Every row comes from one small tree of marks. Brackets hold a mark, then the marks that hang from it, in the order of their numbers. Every link used is in the known rows. Which tree was each row made from?
Known rows:
(j_289 (j_582 j_247)): [ 0.19 -1.48 -0.58 -0.19  0.45  1.10 -1.48  3.44  0.78 -0.01 -0.45 -3.09
 -0.55 -1.20  0.29  1.26  1.21  1.01  0.61  0.47 -0.13 -3.75]
(j_653 (j_257 j_289)): [-1.11  0.11 -0.28 -0.70  1.06 -0.87  0.88  0.76 -2.56 -0.54 -0.19  1.24
  0.23 -0.76 -2.02 -0.01 -1.60  1.12 -1.06  1.94 -0.41  0.58]
(j_582 j_247 j_289 (j_339 (j_257 j_799))): [-0.23  1.56  0.91 -0.19 -0.89  0.18  1.08 -0.17 -0.29  0.55 -0.53  2.49
  1.14  0.32  3.33  0.68  1.49  0.64  0.42  1.37 -0.42 -0.13]
(j_247 (j_582 j_339)): [-0.83 -0.44 -0.88  0.67  1.82  1.27  0.47  0.07 -4.32  1.44  0.10 -1.78
 -1.17  0.19 -0.13  0.04 -0.08 -0.13 -1.71  1.03 -0.20 -3.39]
(j_799 (j_257 (j_289 (j_582 j_247)) j_653)): [ 1.36 -0.35  0.22  0.83 -0.82 -1.72 -1.07 -0.45  0.49 -1.00  0.87 -2.75
 -0.56  0.00 -1.65 -1.38 -1.37 -0.27  0.66  0.77 -0.39  0.30]
(j_582 j_289 (j_339 (j_257 j_653 j_799))): [-0.01  1.44  0.31  0.09 -0.89 -0.57  3.00 -2.46 -1.09  0.05  0.05  3.18
  1.99  1.31  0.65 -0.31  0.44 -1.15 -0.58 -0.76 -0.36  4.60]
(j_289 (j_257 j_653 j_799) (j_582 j_247)): [ 0.93 -1.96 -0.32 -0.12 -1.48  0.94 -1.53  1.86  4.77  0.10  0.41 -5.21
  0.85 -0.13 -0.01  0.37 -0.97 -0.91  0.99 -3.49  0.37  2.93]
(j_653 j_257): [-1.38 -0.90 -0.90 -0.50  1.84  0.23  1.63  1.95 -3.34 -0.28 -0.75 -0.13
  0.24 -0.90 -1.39  1.02 -1.49  0.65 -0.94  1.12 -0.80  1.54]
(j_582 j_339): [-0.66 -0.53 -0.28  0.48  0.13  0.80  1.05  1.08 -3.87  0.79 -0.73  2.85
  0.07 -0.07 -0.41  1.05  0.48  0.44 -1.38  2.01 -0.04 -1.87]
(j_339 (j_257 j_289 j_653) (j_582 j_247)): [ 0.56  2.12  0.62  0.28  1.10 -1.30  0.00 -1.71  2.34 -1.64  0.10  3.53
 -1.72  0.17 -0.40 -0.42  0.56 -0.07  1.69 -1.23  0.68 -2.11]
(j_289 (j_582 j_247 (j_339 (j_257 j_653)))): [ 0.74 -0.01 -0.36  0.80  0.28  0.08  2.44 -0.74  0.72 -1.16 -0.13 -0.67
  1.06  0.88  0.52 -1.10 -0.74 -0.12  1.93 -0.32  0.24 -1.27]
(j_582 j_247 (j_339 j_257)): [-0.84  0.73  0.23  0.42  0.45  0.63  1.45  0.19 -1.69 -0.21 -0.69  3.27
  0.63  0.11  1.54  0.60  0.75  1.05  0.99  2.35  0.33 -3.13]
(j_247 j_582): [-1.22 -0.97 -1.10  0.16  2.27  1.19 -1.35  1.25 -2.83  0.88  0.43 -2.63
 -1.67 -0.93 -0.94  0.90  1.18 -0.17 -1.63  0.19  0.08 -2.61]
(j_247 (j_582 (j_339 (j_257 j_289 j_653)))): [-0.53  1.42 -0.33  0.86  1.21 -0.97  2.14 -4.13 -1.94 -0.40  1.25  1.63
  0.04  1.40 -1.47 -2.60 -0.83 -0.96 -0.47  0.26  0.62 -0.81]
(j_653 (j_257 j_289 j_799)): [-1.28  1.15 -0.37 -0.81  0.40 -0.95  0.52  0.69 -1.73  0.14  0.04  0.07
  0.55 -0.52 -1.88  0.13 -1.18  1.18 -1.25 -0.16 -0.52  2.09]
(j_257 j_289 j_653 j_799): [-0.23  1.26 -0.11  0.22 -1.68 -1.09  0.08  0.11  0.93  0.19  1.06  2.35
  1.28  0.19 -2.75  0.24  0.94 -0.60 -1.24 -1.89  0.35  2.54]
(j_289 (j_582 j_247 j_339)): [ 0.53 -1.09 -0.42  0.36  0.11  1.13  0.11  2.55 -0.60  0.59 -0.70 -2.20
 -0.32 -0.12  1.15  0.40  0.03  1.11  0.71  1.44 -0.34 -4.72]
(j_582 j_247 (j_289 (j_257 j_799)) j_339): [ 0.53 -0.91  1.31 -0.42 -2.19  1.02 -0.59  1.43  1.35  2.16 -0.49 -0.45
  0.76  0.21  3.37  1.24 -0.13 -0.24 -0.31  1.25 -0.51  2.17]
(j_289 (j_257 j_653 j_799) (j_582 j_339)): [ 0.55 -1.83 -0.70  0.15 -1.06  0.79  0.17 -0.41  1.19  0.29 -0.14 -2.94
  0.84  0.87 -0.79 -0.78 -1.84 -1.28 -0.19 -2.98  0.36  3.94]
(j_257 (j_289 j_582) j_653 j_799): [ 0.67  0.23 -0.78 -0.26 -1.09 -0.88 -0.94  0.00  1.93 -0.36  0.90 -1.40
  0.57  0.04 -2.79 -0.72  0.49 -0.41 -0.67 -2.76  0.21  1.61]

Which tree is each row?
[-0.63  1.55  0.84  0.31 -0.33 -0.54  0.78 -0.93 -0.70 -0.38 -0.13  4.69
  0.53  0.21  0.90 -0.41  0.52  1.41  0.97  3.16  0.56 -3.76]
(j_582 j_247 (j_339 (j_257 j_289)))
[-0.42 -1.36 -0.29  0.00 -1.32  0.56 -0.68  0.52  1.43  0.41  0.39 -0.30
  1.13 -0.07 -1.54  1.17 -0.60 -1.64 -0.94 -2.93  0.48  5.98]
(j_289 (j_257 j_653 j_799))
[ 1.73  0.06  0.14  0.66 -1.38 -0.81  1.70  0.35  1.96  0.01  0.59 -0.40
  0.48  0.99 -0.54 -1.54 -1.17  0.12  0.86  0.58  0.02 -2.15]
(j_257 (j_289 (j_582 j_247 j_339)) j_653)
[ 0.57 -0.65  0.04 -0.45 -0.32 -0.20 -1.92  2.20  1.68 -0.16  0.19 -1.34
 -0.48 -1.15 -0.29  0.17  1.12  1.30  0.51  1.41  0.08 -4.30]
(j_257 (j_289 (j_582 j_247)))
[ 0.17 -1.62 -0.06 -0.40 -0.28  0.58 -1.20 -1.04  1.41  1.63  1.16 -4.41
 -0.09  0.19  0.30 -0.04 -0.42 -2.55 -1.73 -2.70 -0.44  6.16]
(j_247 (j_582 (j_289 (j_257 j_653 j_799))))
[-0.92 -0.32 -0.53 -0.89  1.49 -0.54 -1.97 -0.97 -0.87 -2.02 -0.05  1.09
 -0.43 -1.15 -1.63 -0.87  1.33  1.27  0.25  1.05  0.85 -2.60]
(j_339 (j_257 (j_289 j_582)))
[ 1.06  0.92  0.76 -0.12  1.25 -0.41  0.81 -0.83  1.91 -0.80 -0.45  1.79
 -1.43 -0.09  1.71  0.68  0.87 -0.92  1.36 -1.01 -0.49  0.47]
(j_339 (j_257 j_653) (j_582 j_247 j_289))
[-0.05  0.55  1.04 -0.09 -0.11  0.26  1.69  0.15 -1.39  0.28 -0.69  2.80
  0.67  0.05  3.20  0.60  1.14  0.56  0.57  3.56 -0.45 -1.47]
(j_582 j_247 j_289 (j_339 j_257))
[-0.43  0.23 -1.06 -1.15  0.99 -0.81 -0.39  0.84 -0.39 -0.52 -0.14 -3.54
 -0.16 -0.63 -2.00 -0.85 -1.47  1.38 -0.58 -1.17 -0.55  1.03]
(j_653 (j_257 (j_289 j_582) j_799))
[ 0.82 -0.32  0.42  0.81 -0.42 -1.09 -1.23 -0.54 -2.30 -0.28 -0.16 -1.37
 -1.42  0.18  0.19 -1.52 -1.57  1.23  0.45  3.32 -0.50 -3.44]
(j_799 (j_257 (j_289 (j_582 j_247 j_339))))
[ 0.06  0.00  0.26  0.97 -0.70 -2.09 -0.17 -1.73 -2.78 -0.77  0.79  2.00
 -0.05  0.00 -3.18 -0.67 -1.24 -0.86 -1.26  1.38 -0.25  3.22]
(j_799 (j_257 j_289 j_653))
[-0.69  2.77  0.69  0.23 -1.05 -0.61  0.12 -0.96  0.14 -0.07  0.03  3.81
  0.82  0.54  1.04 -0.34  0.92  1.35  0.64  1.16  0.57 -2.72]
(j_582 j_247 (j_339 (j_257 j_289 j_799)))
[ 0.92 -0.14  0.21 -0.01 -0.56 -0.17 -0.30  1.32  0.51  0.28 -0.05 -0.22
 -0.31 -0.05  0.46 -0.80 -0.06  1.42  0.60  2.26 -0.07 -5.19]
(j_257 (j_289 (j_582 j_247 j_339)))
[-1.38  2.32  0.19 -0.10 -0.38 -0.72 -0.02 -2.26 -2.10 -0.30 -0.15  4.72
  0.90  0.52 -0.53 -0.54  0.98  1.05 -0.45  0.71  0.65 -0.93]
(j_582 (j_339 (j_257 j_289 j_799)))
[ 0.98 -1.25  0.99 -0.38 -2.61  0.25 -0.26  1.41  4.34  1.31  0.53 -1.48
  1.60  0.00  1.55  1.34 -0.04 -1.69 -0.10 -1.43 -0.37  6.10]
(j_582 j_247 (j_289 (j_257 j_653 j_799)))
[-0.66  1.14  0.12  0.03  2.54  0.68 -1.53  0.42 -0.05 -1.28 -1.19  1.68
 -2.81 -1.04  1.23  1.44  1.67  1.02  1.39 -0.30  0.38 -4.32]
(j_339 j_257 (j_582 j_247))
[ 0.97 -0.13  0.80 -0.50  1.09  0.43 -1.44  2.29  0.50  0.88 -0.97  0.11
 -2.88 -1.18  2.44  2.15  1.79  0.36  0.06  0.99 -0.92 -2.61]
(j_339 (j_582 j_247 j_289))
[-1.71  0.29 -0.87  0.33  2.72  1.04  0.79 -1.94 -4.51  0.20 -0.11  0.16
 -1.00  0.18  0.18 -0.64  0.25  0.09 -0.67  1.09  0.42 -3.28]
(j_247 (j_582 (j_339 j_257)))
[ 1.15 -2.36  1.15 -0.39 -1.79  0.32  0.40  1.49  3.37  0.76  0.35 -0.58
  1.10 -0.28  1.37  1.12 -0.62 -1.60  0.16  0.80 -0.36  4.79]
(j_582 j_247 (j_289 (j_257 j_653)))
[ 1.71 -1.54  1.16 -0.35 -0.07  0.34 -0.85  0.65  3.36  0.64 -0.39 -0.46
 -1.91 -0.38  1.89  1.16 -0.73 -1.61  0.79 -1.02 -0.56  3.04]
(j_339 (j_582 j_247 (j_289 (j_257 j_653))))
[-0.39  1.20 -0.14 -0.70  0.00 -0.34 -2.38 -0.08  2.44 -1.28  0.27 -0.95
  0.12 -0.69  0.23 -0.38  1.97  1.54  1.34 -0.89  0.63 -2.78]
(j_339 (j_257 (j_289 (j_582 j_247)) j_799))
[-0.93  1.67 -1.11  0.94  1.14  0.20  1.96 -3.23 -1.85  0.25  0.75 -1.35
  0.56  1.53 -0.70 -1.28 -0.42 -1.37 -0.49 -2.83  0.45  0.83]
(j_247 (j_582 (j_339 (j_257 j_653 j_799))))
[ 0.68 -3.00 -0.49  0.13 -0.34  0.80  0.64 -0.35 -0.12 -0.03 -0.24 -1.62
  0.63  0.55 -0.93 -0.96 -2.47 -1.25 -0.08 -0.86  0.28  2.67]
(j_289 (j_257 j_653) (j_582 j_339))
[-0.16  0.73 -1.11  0.39  0.25  0.12  1.84 -1.99 -0.59 -1.09 -0.12 -0.26
  1.34  1.20 -0.95 -1.18 -0.25 -0.43  0.62 -2.95  0.43  1.45]
(j_289 (j_582 (j_339 (j_257 j_653 j_799))))
[-0.51  2.64  0.06  0.49 -1.08 -1.31  2.12 -3.33 -0.68 -0.58  0.53  4.63
  1.86  1.37 -1.53 -1.37 -0.12 -0.44 -0.20 -0.99  0.61  1.99]
(j_582 (j_339 (j_257 j_289 j_653 j_799)))
[-0.59 -2.56 -0.86 -0.98  0.07  1.47 -3.66  1.62  1.04  0.02 -0.49 -3.98
 -0.51 -1.21 -0.62  0.94  0.31 -0.02 -0.56 -2.06  0.54  1.75]
(j_289 (j_257 j_799) j_582)
[ 0.78 -0.72  1.06 -1.04 -0.05  1.07 -3.48  1.63  2.93  1.27 -0.88 -1.80
 -2.75 -0.94  3.11  2.05  0.73 -0.40  0.22 -1.47 -0.51  1.22]
(j_339 (j_582 j_247 (j_289 (j_257 j_799))))
